What can hang from each mark:
K_248: K_458 K_884 K_963
K_458: K_248
K_569: K_249 K_884
K_554: K_884
K_89: K_569
K_249: K_248 K_569
K_321: K_963
K_884: K_554
K_963: K_248 K_569

In the rows, 128 means zero.
Known rows, with every way that one mark hangs from another:
K_569{K_249{K_248{K_458 K_963}} K_884{K_554}}: [198  86 145 127 110  97  94 157 140 150 167 144  92 101 156 158 143 177]
K_249{K_569}: [123 118 145 118 103 141  94 161 162  69 122 151 137 134 163 136 123 130]
K_569{K_249{K_248{K_458}} K_884}: [173  92 152 127  88 108  81 154 153 138 159 169  95 116 141 170 141 159]
K_963{K_248{K_884}}: [150  87 150 129 116 118 105 151 143  75 141 172 165 114 179 129 140 107]
K_248{K_458 K_884{K_554} K_963}: [193 115 144 126 157 111  91 172 133  99 157 138 130  89 173 146 159 172]
K_321{K_963{K_248{K_458 K_884} K_569{K_249}}}: [161  95 153 146  92  99 103 155 149 113 146 190 136  74 201 139 145 131]
K_963{K_569}: [128 118 151 121 104 139 101 165 149  70 128 164 140 127 171 106 130 117]
K_321{K_963{K_248{K_458 K_884} K_569}}: [130 116 154 140 108 100 106 157 149  83 144 188 148  86 205 136 151 140]
K_89{K_569{K_249{K_248{K_458}} K_884}}: [177 102 150 118  83 113  80 162 149 154 153 154 117 119 134 186 154 196]
K_458{K_248{K_884{K_554} K_963{K_569}}}: [180 121 143 116 109 105 106 158 131  93 152 144 143 111 212 116 135 181]
K_248{K_458 K_884}: [169 120 150 126 134 122  77 169 146  85 149 163 132 104 159 158 157 155]
K_569{K_249{K_248{K_963}} K_884{K_554}}: [207  75 142 120 107 109 109 148 147 145 153 146 101 107 149 139 130 158]
K_569{K_249 K_884}: [191  88 151 123 109 130  98 163 159 132 135 169 106 113 128 139 139 120]
K_963{K_569{K_884{K_554}}}: [128 116 149 118 106 126 112 177 132 104 138 160 107 135 165  98 143 152]
K_554{K_884}: [170 111 152 124 100 119 110 168 159  77 127 159 117 133 165 119 145 112]
K_569{K_249 K_884{K_554}}: [185  84 148 122 113 123 101 177 134 135 141 156  91 134 135 121 141 128]
K_248{K_884 K_963}: [211 110 145 120 150 130 101 149 166  90 138 152 152  74 162 143 145 145]
K_249{K_248{K_884}}: [169 102 145 117 109 123  91 141 156  82 145 165 138 118 161 151 135 156]
K_321{K_963{K_569}}: [143 124 152 124 118 130 109 162 166  75 119 173 127 116 163 111 133 113]
K_569{K_249{K_248} K_884{K_554}}: [175  76 145 119  90 112  99 159 136 136 151 157  89 143 141 133 130 148]

Rows:
[145  96 158 143  84  96 111 160 155 134 144 194 113  89 179 135 145 124]  K_321{K_963{K_248{K_458} K_569{K_249 K_884}}}
[176 111 142 120 103 122 108 130 165  88 147 160 153  72 196 137 131 182]  K_249{K_248{K_884 K_963{K_569}}}
[124  83 153 140  76  98 107 176 112 133 159 171 111 122 194 112 144 135]  K_963{K_248{K_458} K_569{K_249 K_884{K_554}}}
[147  88 152 142  79 108  95 157 131 109 155 181 149  86 210 134 142 135]  K_963{K_248{K_458 K_884} K_569{K_249}}
[211 115 146 114 127 111  94 145 158  92 148 150 154 102 178 154 137 157]  K_458{K_248{K_884 K_963}}
[204 109 143 114 132 104  98 159 134  95 154 136 139 123 185 137 138 164]  K_458{K_248{K_884{K_554} K_963}}
[140  98 153 135 119 106  90 160 135  80 154 172 156 108 186 148 153 125]  K_963{K_248{K_458 K_884}}
[164 122 148 113 101 103 114 164 136 115 151 145 120 126 190 113 136 171]  K_458{K_248{K_963{K_569{K_884{K_554}}}}}
[216 104 146 122  89 112  99 143 154 120 149 159 145  79 202 139 127 165]  K_458{K_248{K_884 K_963{K_569{K_249}}}}
[162 105 132 117 107 117 105 140 153  91 146 132 137 100 193 149 125 203]  K_249{K_248{K_884{K_554} K_963} K_569}
[137 118 140 120 101 102  98 154 150 117 157 134 105 109 177 164 139 214]  K_249{K_248{K_458 K_963} K_569{K_884{K_554}}}
[195  84 139 113  93 120  90 161 126 131 147 139 134 133 154 154 142 192]  K_89{K_569{K_249{K_248{K_884{K_554}}}}}
[215  86 140 128 117 100  86 152 134 129 169 142 115  87 177 162 142 185]  K_569{K_249{K_248{K_458 K_884{K_554} K_963}}}
[170 127 152 114  97 111 110 150 161 111 145 159 134 105 184 131 134 163]  K_458{K_248{K_963{K_569{K_884}}}}
[186  91 147 112  81 125  94 152 157 148 140 154 125 125 126 167 141 177]  K_89{K_569{K_249{K_248} K_884}}
[129 123 142 123  87 116  76 145 159  84 151 157 131 109 185 180 137 204]  K_249{K_248{K_458 K_884} K_569}
[124 106 156 132  98 108 129 153 163 100 129 192 133 107 176 112 139 112]  K_321{K_963{K_248 K_569{K_884}}}
[192 102 145 121  90 115  72 157 143 132 156 151 141 105 154 191 153 204]  K_89{K_569{K_249{K_248{K_458 K_884}}}}
[192  93 145 125 108 122 119 165 143 141 143 151 106  87 170 107 137 154]  K_248{K_963{K_569{K_249 K_884{K_554}}}}
[139  81 148 142  83 100  99 171 106 112 160 168 135 107 215 116 144 143]  K_963{K_248{K_458 K_884{K_554}} K_569{K_249}}
[182 106 148 131 109 110 104 175 134 147 156 150  98  81 175 126 149 173]  K_248{K_458 K_963{K_569{K_249 K_884{K_554}}}}
[166  87 148 125  93 100  85 167 129 142 165 157  80 137 148 154 143 167]  K_569{K_249{K_248{K_458}} K_884{K_554}}
[182 107 150 134 108 123  93 161 151 113 147 154 131  73 182 135 135 138]  K_248{K_458 K_963{K_569{K_249}}}
[115 108 140 113  81 118 103 155 147 104 141 148 102 151 164 139 127 185]  K_249{K_248 K_569{K_884{K_554}}}
[169  98 146 117  87 105  83 175 124 157 158 140 103 141 138 169 155 203]  K_89{K_569{K_249{K_248{K_458}} K_884{K_554}}}
[126  98 150 131  93 120 113 150 140  73 139 180 168 103 206 110 136 123]  K_963{K_248{K_884} K_569}
